Each row comes from the steps of one walk. Every step used is in the known rows, and no mark comes twice. Write the walk behind each row, first mark first.
Known rows
bovif, fosup: [ 24  -5   0   4  14 -15   3  14  30 -19  20  17  38  -8   7  -6 -25 -26
   2  14 -10  13  -7 -19]
tipit, vita, gerum: [ 11  18  50  -2  21  -4   3   7   8 -13  24   7  15  -7  15   7 -42 -35
  22   0 -20   4   4  -9]
risudu, fosup, neta, tipit: [ 11 -10   4  17  17 -19  -3   4  20  -1  -9  -7  26  40  19 -24 -27 -57
  -4  52   8  34  11 -38]
tipit, vita: [  4  10  18 -11  23  -7   5   4  24 -20  13   0  23   1  19   5 -29 -40
  10   4 -17  20   1  -5]
vita, tipit, bovif: [ 32   3 -20 -29  34  -3  25   2  29 -57  18  -3  34   3  16  -1 -15 -33
 -16   8 -11   1  10   2]
rageb, fosup, neta: [ 17  -5   0   5  16 -21   2   8  27 -36   7   9  37 -11   2  -8 -26 -57
 -10  31   3  42   5 -15]
bovif, tipit, neta: [ 44  -6  15   7  31 -24  54 -19  35  16   2   0  39   4  23 -15 -23 -25
  -6   0 -20  19  -1  -6]
bovif, fosup, risudu: [ 28  -6 -12 -13  -3 -13   4  27  27 -30  21  17  35 -12   0  -8 -28 -48
  -1  19  -1  23  -4 -38]
tipit, neta: [ 34  -8  13  -5  27  -6  25  -6  43  -8   6   2  49   6  25 -11 -16 -24
   0   0 -23  10  -6  -4]
fosup, neta, tipit, vita, gerum: [  5  11  57  23  14   3  -7   9   7  -4  22   9   7  -3  15 -13 -35 -50
  13  15  -4  10  14 -33]
neta, tipit, vita: [  3   7  26   7  20   1   2  -4  21 -13   9  -2  19   6  28 -10 -15 -34
   6  -3 -16  22   5 -16]
neta, fosup, risudu: [ 32  -2 -28 -41  14 -21  13  24  27 -20   0  -4  27   9   6  -5 -45 -45
  -5  39  -6  19   3 -32]
tipit, neta, fosup: [ 40  -8 -11 -21  25 -20  20  10  45   1   4  -9  53  14  20 -15 -31 -20
  -6  21 -24   4  -2  -8]
fosup, bovif, tipit, vita, gerum: [ 21  17  73  21  40 -30  26  -2 -14  21  34  11  17   2   3  -3 -65 -30
  14  27  -5  19  15  -1]
bovif, fosup, neta, tipit, vita: [  1   0  18  26   1  -1 -16  24  24 -12  28  10  29  -7  11 -20 -20 -54
  -4  18   2  22   6 -36]
risudu, fosup, bovif, tipit: [ 28  -3  21  15  44 -51  31  -6   0  25   4  -5  36  45   9 -12 -58 -37
  -1  64   5  42  12  -8]
tipit, bovif: [ 22   8 -11 -17  45 -10  24   0  24 -38  17   3  43  -1   3  -3 -23 -35
 -16   8 -22  16   0  -6]
vita, tipit, neta, fosup: [ 51 -13 -20 -34  18 -12  20  12  49 -20   2 -14  45  19  32 -12 -24 -17
  -6  21 -12 -11   7   0]
fosup, neta, tipit: [ 16  -6  15  18  23  -5   6  -6  25  -8   0  10  23   9  17 -21 -20 -42
  -3  26   2  22   8 -30]
bovif, fosup, neta, tipit, vita, gerum: [  8   6  49  34  -2   0 -18  27   8  -5  41  18  18 -17   6 -19 -32 -50
  10  15  -1   6  11 -42]
neta, tipit: [ 17  -2  12  10  27  -5  10 -14  24 -12   0   6  23  11  27 -17 -13 -21
   3   7 -11  19   2 -19]
tipit, neta, fosup, rageb: [ 49   0 -18 -23  22 -26  19   9  44   5   8 -24  53  27  24 -25 -34 -24
   9  22 -24  -4 -11 -15]
vita, tipit: [ 32  -5  -6 -20  22  -3  15  -3  32 -37   3   5  20   9  28   3 -21 -24
   6  12  -1   2   7   1]
rageb, fosup, bovif, tipit: [ 29  -1  24  19  39 -48  31 -11   4  -3  15   9  43   0  -1 -12 -43 -29
 -11  39   4  53   9   5]

Which walk is each row?
[ 32  -5 -24 -11  14  -4  10  30  32 -52  33  12  45  -9  -2  -9 -21 -53
 -24  28   7   1  11 -20]  vita, tipit, bovif, fosup, neta
[ 30  -1   2 -12  42 -34   4  12  16   1  14   4  45  28   4 -10 -55 -18
   0  62  -3  17   6   0]  neta, fosup, bovif
[  0   4  27  14  16   1  -5   5  22 -10  10   1  19   6  21 -14 -21 -54
   1  19  -2  25  10 -26]  fosup, neta, tipit, vita
[ 45 -10 -23 -38   9 -16  21  24  41 -11   5 -10  48  11  13 -17 -32 -41
 -10  28 -15  12   1 -28]  tipit, neta, fosup, risudu
[ 11  -3 -12   7  30 -20  10  12  15 -19   6 -13  42  33   7 -26 -21 -63
 -25  49  -2  32  14 -37]  risudu, fosup, neta, tipit, bovif
[ 55 -16 -34 -51   0  -8  21  27  46 -31   3 -14  39  18  24 -13 -26 -38
  -9  27  -3  -3   9 -19]  vita, tipit, neta, fosup, risudu
[ 34  12 -22  -7  25 -21  16  17  27 -32  41  -1  53  -2  -1 -20 -25 -39
  -4  12 -22   6 -12 -22]  tipit, bovif, fosup, rageb
[ 20  -1  -9  13  25  -7  11  11  23 -32  33   9  49  -9   3 -26  -6 -25
 -24   4 -18  15   1 -28]  neta, tipit, bovif, fosup
[ 16  -6   0   0  20 -26   2  13  24  -5  -4  -7  32  32  11  -7 -40 -62
   1  57   6  31   7 -26]  risudu, fosup, neta
[ 36  -2 -26 -19  19  -6  14  22  32 -58  36   8  45  -9   6  -7 -14 -31
 -20   7  -7  -3   6  -8]  vita, tipit, bovif, fosup
[ 20  -3  16   8  31 -30   1   0  11 -30  21  13  51   4   1 -11 -34 -28
  -5  40   0  45   4   7]  rageb, fosup, bovif
[ -5   0  16  15  11 -14 -13  16  17  -3   3 -16  21  34  22 -17 -29 -68
   1  43   3  36  15 -34]  risudu, fosup, neta, tipit, vita
[ 32   2  31  17  47 -36  40 -16   6  17   9  12  31  15   8  -8 -51 -24
  -1  40   1  31   9   1]  fosup, bovif, tipit
[ 16   4  -6   1  41  -4  22  -9  22 -31  15  -1  38   4  12 -19  -9 -26
 -20   2 -20  18   4 -18]  neta, tipit, bovif
[ 57   2 -11 -12  29 -45  51  -2  37  32   4 -26  43  24  24 -26 -43 -27
   3  22 -21   6  -7 -17]  bovif, tipit, neta, fosup, rageb
[ 45 -12   0 -16  15   2  24  -3  47 -29   5  -2  40  12  35  -8 -10 -21
   1  -1 -10  -5   3   6]  vita, tipit, neta
[ 14   8  36  15  32 -43  20   0   0  -5  25   0  36  -3   2  -5 -45 -41
  -7  29   0  53  12   9]  rageb, fosup, bovif, tipit, vita
[ 24   0 -12   2  24 -13  10  27  29 -33  36  17  53 -14 -13 -14 -26 -56
 -24  28  -7  16   3 -28]  tipit, bovif, fosup, neta
[ 12  -7   6  24  14 -14  -2  -1  25 -30   5   7  33  -5   9 -24 -13 -50
 -14  24   6  45   8 -26]  rageb, fosup, neta, tipit
